Each row comes from the steps of one walk. Every step used is in the known rows, and no mark comes twice. Write the walk behind each row, first mark first.
(in the rows, 128 means zero)
Known rows:
tabuf > guna > digo: [150 104 147 132 166 117 114  68 142 128 136 100 228 151 126 104 121 140
 120 150 113 130  68 120 142  73  95  92 105 196 137 115  66 165 145 140
 140 152 132 111 136 127 165 117  97 111 137  72 166 112 153 127 125 150
 161 135  93 114 103 164 126 164]
tabuf > guna > fomu > kitek: [136 131 109 131 102 123 124  94 159 151 146 100 195 151 109 109 175 181
 104 172 136 129 109 128 155  85  94 107 115 180 114 186 113 182 117 162
 147 145 164 116 138 152 180 113  88 150 111  82 134 121 121 114 117 150
 153 153 147  83 131 158  90 159]
kitek > fomu > guna > digo > gasure: [139 109 148 124 136  83  93 121 134 137 100 148 151  45 122 105 118 126
 100 180 143 141  59 105 135  34  83 132 103 173 163 134  87 147 123 143
 133 132 103  98 175 141 158 124  36 175 142 209  58 108 137 146 146 188
 138 167  42 171 124 129 138 148]
domo > fomu: [102 136 127 136 125 144 136 130 124 125 150 144 155  93 131 145 127 160
 116 157 145 121  90 125 144 125  95 131 118  95 150  85 112  91 152 144
  98 169 135 171 132 160 144 118 106 150 105  86 149 124 154 126 117 123
 141 147 133 108 114 129 120 115]
fomu > guna > tabuf > domo: [109  98 150 113 128 113  91  88 168 124 134 123 115 126 137  99 159 154
 164 168  88 144 111 118 137 101 116 120 122 190 149 203  92 126 130 116
 105 175  98 115 164 108  99 129 128  83 148 188  96 149 129 156 124 149
 167 107  82 118 121 156 119 135]
kitek > digo: [113 119 135 135 144 101 101 102 135 107 113 106 150 160 113 152 130 141
 131  99 138 122 131 129 133 105 116 111 137 117 163  90 119 100 155 147
 118 155 123  85 157 135 148 122  83 171 121  95 204 104 132 137 120 171
 145 123 159 142 178 146 134 134]
guna > tabuf > domo > fomu > kitek: [128 133 108 151 126 143 128  89 150 127 158 135 129  86 133 106 173 168
 122 190 136 124  93 112 152 150 114 160 115 166 126 190 145  87 112 138
 114 185 145 139 133 143  98 125 175 119 151 109 159 165 140 146 115 137
 149 130 102  80 122 137 102 149]
kitek > fomu > guna: [108 121 144 108  90  92  92 129 124 118 118 137 124  75 117 154 126 156
 158 140 150 145  96 131 137  28  88 120  94 161 170 119 110 140 148 148
 104 143 103 114 164 137 157 130  48 169 124 161  62 102 124 137 145 171
 153 140  90 151 162 156 121 124]
tabuf > domo: [129  96 138 140 129 117  99  33 141 124 130 102 107 157 136 136 113 168
 111 141 121 137  92 143 138  81 140 143 121 171 151 100  97  57 137 127
 113 175 127 108 176 113 133 131  92  80 116  94 145 145 148 135 118 139
 161  85 128 116 103 125 115 114]
digo > doma: [106  92 152 134 121 133 123 129 122 156  93 128 141 186 144 131 117 101
  80 145 143 108  77 114 129  79 149 124 134 139 162  83 132  86 125 147
  95 122 123 101 136 142 127 115  66 154 104 146 134 121 153 139 106 132
 134 125 134  74 112 138 143 145]
guna > fomu > kitek: [102 129 104 139  87 111 134 146 170 148 146 137 156 138 113 123 154 166
 108 166 162 126  95 113 144 101 133 123 131 130 124 183 125 139 112 158
 149 147 153 118 144 171 177 119  69 174 108 102 137 116 121 135  95 153
 135 151 124  95 112 153  92 157]
gasure > digo > doma: [116 100 151 134 137 105 110 138 125 150  95 133 155 208 146 115 136 109
  97  97 138 121  96 113  98  72 156 125 141 120 161  92 123  80 154 125
  95 106 122 124 151 143 137 201  73 159  87 160 133 121 130 137 103 143
 149 128 139  69 137 146 149 142]
domo > fomu > kitek: [116 158 104 148 100 151 141 136 110 130 167 150 152  96 118 151 152 169
 104 162 176 118  78 127 142 176 108 128 122 103 125 110 159 132 122 156
 115 165 156 167 153 177 142 123  65 185 118  87 140 132 151 135  97 125
 139 142 134  86 128 140 102 132]
guna > tabuf: [ 98 122 142 122 126 112 125 131 165 110 139 150 170 130 136 102 135 144
 134 167 138 122  89  96 139  75 138 112 109 142 141 172  86 102 146 151
 110 149 117  80  98 131 107 120 178 126 147 124 159 123 132 147 102 119
 146 131 100 139 150 156 119 158]
domo > fomu > guna > tabuf: [ 93 137 136 116 132 138 129 155 150 117 156 167 150  66 131 108 167 151
 169 178 102 128 103 105 142 147  77 126 119 120 139 182 115 144 139 140
  90 174 109 177 127 146 107 115 144 139 132 173 107 135 136 144 125 137
 152 165  80 102 131 159 125 136]
fomu > guna > digo > gasure: [123 103 162 130 161  93 108 126 147 136 106 132 156 117 130  89 119 120
  92 167 105 134  50 102 122 121 115 104 142 141 152 141  66 178 112 124
 135 147 105 108 192 136 130 124  18 142 138 221  77 117 145 159 129 164
 150 134  51 145  88 139 137 154]
fomu > kitek > guna > digo > nera: [171 143 128 162 132 132 113  92 147 121 136 112 167 176 129 116 117 156
 167 152 173 142  29 114 106 142 126 146 126 169 127 116 126 201 105 148
 151 127 160 111 185 164 127 132  32 206 152  62 223 102 137 145  90 205
 163 128 101  83  77 179 122 179]
tabuf > domo > fomu > kitek > guna: [149 138 113 161 113 144 104  50 124 133 137 115 107 121 125 149 160 179
 118 149 147 155  84 146 148 164  94 161 114 178 132 111 158 114 118 138
 111 187 160 148 200 144 125 134  76 132 118  70 200 154 141 127 127 186
 138 118 137  78  82 130 110 113]
fomu > guna: [ 90 113 157 109 107 110  96 130 134 120 129 126 134 157 129 139 127 156
 152 132 118 141  92 133 129 113 128  95 129 130 146 123  90 156 133 136
 105 156 101 136 176 133 130 126  32 133 121 166  77 119 137 148 116 147
 158 114 104 126 128 171 119 121]
domo > fomu > guna > kitek: [119 144 156 102 116 149 113 153 166 144 156 151 107  66 121 153 168 157
 111 177 108 141 103 112 148 167  79 119 119 117 128 146  89 143 140 132
  82 172 115 186 155 156  99 119 108 155  90 158 110 121 154 143 118 159
 143 150 115 113 131 156 134 118]
guna > digo > zutuf: [145 107 156 139 165 109 134 131 159 144 155 135 184 121 132 105  93 128
 149 159 140 114  50  96 133  79 127  64 139 120 155 114 168  92 118 131
 155 160 106 116 145 144 149 127  64 134 129  44 167 107 165 119  95 136
 143 127  66 139  76 134 122 181]
tabuf > domo > fomu > guna > kitek > digo: [152 118 147 122 148 140  80  74 174 148 139 106  67  79 106 155 191 158
 113 149  85 146 143 126 156 167  68 159 132 159 148 147 118  93 127 116
  92 199 126 163 200 133 101 126 111 130  95 145 154 143 143 140 138 203
 164 128 139 103 145 130 138 113]
kitek > guna > digo: [135 104 149 140 150 111 112  96 146 119 113 125 180 159 127 132 112 119
 140 142 135 158  39 112 119  82 110 106 110 180 153 105  72 159 156 142
 131 151 125 100 151 133 133 129  85 139 149  68 249  94 138 137 124 212
 119 133  72 137  67 158 135 155]
domo > fomu > kitek > digo: [125 158 103 154 124 139 127 142 120 124 154 134 147 106 104 161 165 157
 116 132 168 111 117 126 144 205  97 132 140  97 137 108 177 129 123 156
 121 173 155 151 165 174 141 123  70 214 119  83 194 120 139 138 116 163
 141 152 162  89 168 141 116 138]
fomu > kitek > guna: [132 142 119 142  85 121 112 106 117 120 132 121 146 186 113 153 138 161
 122 122 183 153  62 139 117 140 135 100 116 161 126 112 139 182 117 165
 125 139 146  92 180 154 124 130  43 185 138  72 199 112 126 146 109 181
 121 114 142 115 120 162 105 142]

Write each row's walk:
[136 127 131 139 148 137 113  53 157 116 126 132 129 110 132  99 165 148
 152 174 114 158  90 116 140  93  73 155  97 193 155 168 109  99 150 135
  95 182 132 118 134 122  94 121 205 101 141  84 239 141 129 129 146 191
 130 134 106 118  98 136 129 128]  kitek > guna > tabuf > domo > fomu
[134 113 143 140 156 101 110 120 152 125 138 118 143 153 109 131 125 144
 154 103 142 112 126 118 136 101 121  69 153  84 169 101 221  66 129 149
 129 153 110  83 158 140 156 121  77 169 104  43 191  98 147 106 123 161
 146 123 161 153 174 129 127 148]  kitek > digo > zutuf
[160 129 129 158 131 107 120 101 125 136 111 122 164 157 118 110 131 130
  75 163 172 144  20 112 123 154 129 106 129 173 129 132 119 195  95 153
 150 137 154  76 189 156 125 130  29 193 161 124 200 112 134 153 115 198
 113 133  88 132  84 140 115 174]  fomu > kitek > guna > digo > gasure
[122 116 126 140 149 140 121  75 163 124 147 134 134  75 142  96 160 154
 131 189 105 132 107 108 153 101 103 172 102 162 152 176 107  53 137 127
 105 185 130 138 119 126 108 120 206  87 136 115 170 159 142 131 133 134
 153 135  98 107 114 119 117 137]  guna > tabuf > domo > fomu
[135 135 105 158 116 145 114  72 123 139 159 107 108 105 125 146 157 179
 100 158 151 125  92 140 148 163 113 159 122 152 131 109 156  85 103 130
 120 191 157 159 188 149 132 131  73 128 117  84 142 164 153 131 109 138
 153 111 135  69  99 124 105 118]  tabuf > domo > fomu > kitek
[141 110 157 118 131  91 102 135 148 140 141 137 157  48 122 122 119 132
 181 157 142 133  66 106 130  28  77  87 108 161 168 137 169 129 124 137
 139 151  91 118 166 138 169 132  30 168 136 119  79 100 144 116 134 183
 146 158  42 159 119 151 123 160]  kitek > fomu > guna > digo > zutuf
[168 129 115 165 138 145 112  55 133 139 144 108 132 111 123 134 151 152
 114 174 142 149  58 129 139 166  81 160 117 198 137 125 145 130 110 128
 137 192 156 166 196 149 128 135  70 133 140  65 229 145 151 135 130 206
 133 127  90  79  45 132 117 139]  tabuf > domo > fomu > kitek > guna > digo
[122 115 131 134 132 140 101  69 132 134 144 111  97  94 133 134 150 170
 140 156  93 145 110 143 151 134  80 153 130 151 155 119 114  99 129 116
 103 197 120 182 194 132 135 128  70  96 108 138  98 159 151 130 137 152
 163 118 115  87  90 128 120  98]  tabuf > domo > fomu > guna
[146 129 140 141 153 112 108  97 153 107 134 120 156 188 144  97 111 175
 181 109 142 123 102 118 101  77 151 165 127  99 151  88  83  92 153 119
 111  95 136 137 168 151 144 199  85 171  89  97 132 115 125 130  87 142
 210 117 144  93 148 157 135 137]  gasure > digo > nera
[120  99 139 113 106  96  86  88 157 125 119 131 110  56 125 113 159 155
 169 171 123 149 113 118 148  14  78 150  94 209 163 188 105 106 134 136
 107 160 104  97 152 115 126 134 134 127 147 186  74 135 120 144 150 176
 156 138  69 147 163 150 122 132]  kitek > fomu > guna > tabuf > domo
[116 120 143 123 134 111 117  99 159  99 119 141 157 155 127 109 148 139
 157 154 135 153  79 106 125  70 109 112  96 173 150 159  88 140 158 158
  99 144 121  80 119 125  98 122 187 130 152  95 235 108 121 142 130 184
 124 135 106 154 125 166 128 148]  kitek > guna > tabuf
[143 117 160 104  97 110 102 109 175 141 135 133 113  58 110 176 137 157
  76 173 173 147  81 110 150  19 115 131  78 166 140 124  75  83 149 160
  98 134 131  84 122 145 116 119 149 179 101 106 136  99 135 146 123 171
 128 147 119 174 184 137 127 139]  guna > kitek > fomu
[114 117 130 128 113 106 116 100 174 125 111 130 155 152 121 118 144 152
 142 154 127 160  95 122 132  39  94 127 112 157 160 157  86 138 167 153
 123 146 132 103 140 141 160 114 119 141 100  77 225 103 110 121 139 210
 113 153 125 133  84 151 111 133]  kitek > guna > fomu
[115 136 102 147 105 104 124 142 173 147 137 127 150 146  96 131 175 154
 116 143 154 125 130 115 141 118 117 132 149 122 143 187 149 132 124 155
 157 145 156 101 161 167 184 113  74 201 110 105 187 109 110 135 104 188
 133 158 153  95 155 152 104 157]  guna > fomu > kitek > digo
[124 110 123 120 130 115 117  84 176 139 130 105 200 143 114 100 158 171
 117 162 104 136 120 125 162  29  85 112 111 171 138 167  78 143 154 154
 128 145 144 112 120 138 192 104 128 111  96  80 139 115 124 107 137 147
 158 161 144 102 122 154 103 146]  tabuf > guna > fomu
[151 125 171 106 141 126  78 121 195 121 124 112  94 141 108 141 165 158
 155 140  98 137 128 113 134 141 115 140 137 132 132 142  84 151 121 129
  97 131 120 119 188 139  94 123  82 193  94 160 135 102 139 154 111 198
 187 127 151 110 187 178 146 144]  fomu > guna > kitek > digo > nera
[140 130 106 157 146 136 107  88 161 125 149 125 128  91 115 108 190 156
 132 167 134 123 132 113 155 162  95 166 124 165 142 195 170  85 118 139
 119 194 152 120 147 144 111 125 178 142 151 117 202 156 134 145 120 170
 155 139 121  87 166 138 116 149]  guna > tabuf > domo > fomu > kitek > digo
[167 125 154  99 117 118  94  68 166 140 131 111 162  80 100 156 156 173
  79 161 147 146  94 123 167  14  84 110  65 213 123 131  70 126 151 165
  94 139 145  89 115 126 131 115 167 147 104  86 132 104 136 128 150 159
 151 147 142 156 201 155 120 139]  tabuf > guna > kitek > fomu
[128 138 109 150 117 100 122 153 184 154 151 134 146 131  95 111 174 159
 142 145 153 114 132 109 144 113 116  98 164  97 142 195 228 109  93 159
 164 148 146  96 161 169 187 118  57 203 101  62 174 109 123 109  98 181
 135 159 151 108 150 141  98 174]  guna > fomu > kitek > digo > zutuf
[142 154 103 163 141 130 125 131 113 135 129 136 140  92 105 127 164 152
  64 149 167 106 106 123 147 206  93 145 149  82 139 105 183 123 104 159
 120 161 161 116 176 180 138 115  65 220 115 136 166 127 144 138 124 162
 135 157 160 105 169 112 122 137]  domo > fomu > kitek > digo > gasure
[118  91 148 138 149 120 104 117 129 138  84 116 136 193 122 136 141  92
  99 103 139 103 122 119 130 100 127 130 149 122 181  85 159  83 132 148
 102 131 120  87 149 137 138 114  63 187 109 146 200 111 139 133 123 177
 136 132 159  87 168 141 157 149]  kitek > digo > doma
[125 142 118 159 130 154 126 148 112 148 123 143 135 129 115 148 175 119
  88 135 165 102 112 119 141 194 100 148 153 103 146 104 222 118 105 152
 109 152 151 146 162 184 134 119  49 229 113 122 185 128 146 133 108 166
 132 162 160  39 160 139 133 144]  domo > fomu > kitek > digo > doma
[109 106 157 116 138 106 104 139 152 129 135 127 164 137 131 125 119 126
 152 147 102 141  63 107 129 116 110 104 130 153 145 139  72 176 131 118
 135 157  92 141 179 137 138 132  21 135 145 163 106 103 143 156 113 166
 154 130  52 116  84 176 129 156]  fomu > guna > digo
[131 108 135 149 169  91 108  94 129 115  84 124 143 146 110 110 128 134
  62 121 139 113 118 115 140 112 127 125 149 101 164  94 122  94 130 153
 115 140 128  47 170 143 142 114  80 179 114 156 169 107 135 145 138 163
 137 131 164 165 182 111 142 132]  kitek > digo > gasure
[125 142 126 139  97 114 121 121 141 112 135 144 155 161 120 123 165 155
 137 150 171 147  64 112 122 136 128 104 110 180 119 179 138 176 114 163
 123 141 146  79 143 149  98 126 126 179 164  92 220 115 115 156 106 182
 119 130 112 121 137 179 102 169]  fomu > kitek > guna > tabuf
[171 168 115 167 142 163 129 110 137 122 146 132 165 112 129 116 137 155
 166 176 160 130  45 110 129 177  83 172 122 141 126 111 146 180 118 149
 138 142 167 179 174 188 125 129  59 212 138  45 226 107 154 131  97 195
 156 158 106  59  74 167 127 163]  domo > fomu > kitek > guna > digo > nera
[142 123 153 121 131 148  90  84 170 151 149 125  70  78 122 147 166 167
 106 173  91 151 113 128 157 146  87 148 114 165 134 149  97  93 127 115
  88 199 127 183 188 131 100 125 116 101  94 147 110 155 152 139 130 168
 151 124 115  97 108 133 125 111]  tabuf > domo > fomu > guna > kitek
[150 148 118 162 128 124 104 104 135 107 131 112 136 176 112 130 137 172
 152 121 173 107 112 128 127 166 142 157 150 116 129 103 166 142 105 154
 137 123 164  93 187 169 139 126  39 231 123  84 183 109 135 143  85 170
 188 121 171  76 183 168 121 158]  fomu > kitek > digo > nera
[124  80 157 140 158 125 124 136 148 159 100 132 175 164 146 107 107  74
  86 165 130 110  38  88 123  81 138 123 140 159 163 104 107 109 122 133
 131 131 121 109 138 150 140 124  54 149 129 142 172 112 156 139 105 158
 129 139  72  67  67 147 150 178]  guna > digo > doma
[122 111 149 116 116  90  93 130 140 129 123 133 156  56 121 140 119 130
 158 161 140 145  68 108 128  27  75 125  99 184 164 134  84 154 140 139
 133 148  98 125 162 141 156 131  37 172 147 163  88  96 134 142 139 195
 150 153  44 146 124 163 134 142]  kitek > fomu > guna > digo
[151 119 149 127 137 108  90 113 153 119 116 126 145  61 133 107 110 146
 198 172 140 135  65 108 125  29  77 172  94 175 162 116  92 152 132 135
 133 121 109 136 168 157 161 130  42 191 138 144  81  99 140 138 123 196
 187 154  55 113 122 169 137 153]  kitek > fomu > guna > digo > nera
[115 120 176  91 106 123  96 141 181 142 141 133  97 131 114 158 152 155
 105 155 111 149  93 114 137 125 130  95 125 145 126 157  66 152 130 130
  90 156 107 128 168 135  87 123  85 146 103 176  86 113 142 162 111 169
 146 118 110 138 146 167 129 133]  fomu > guna > kitek
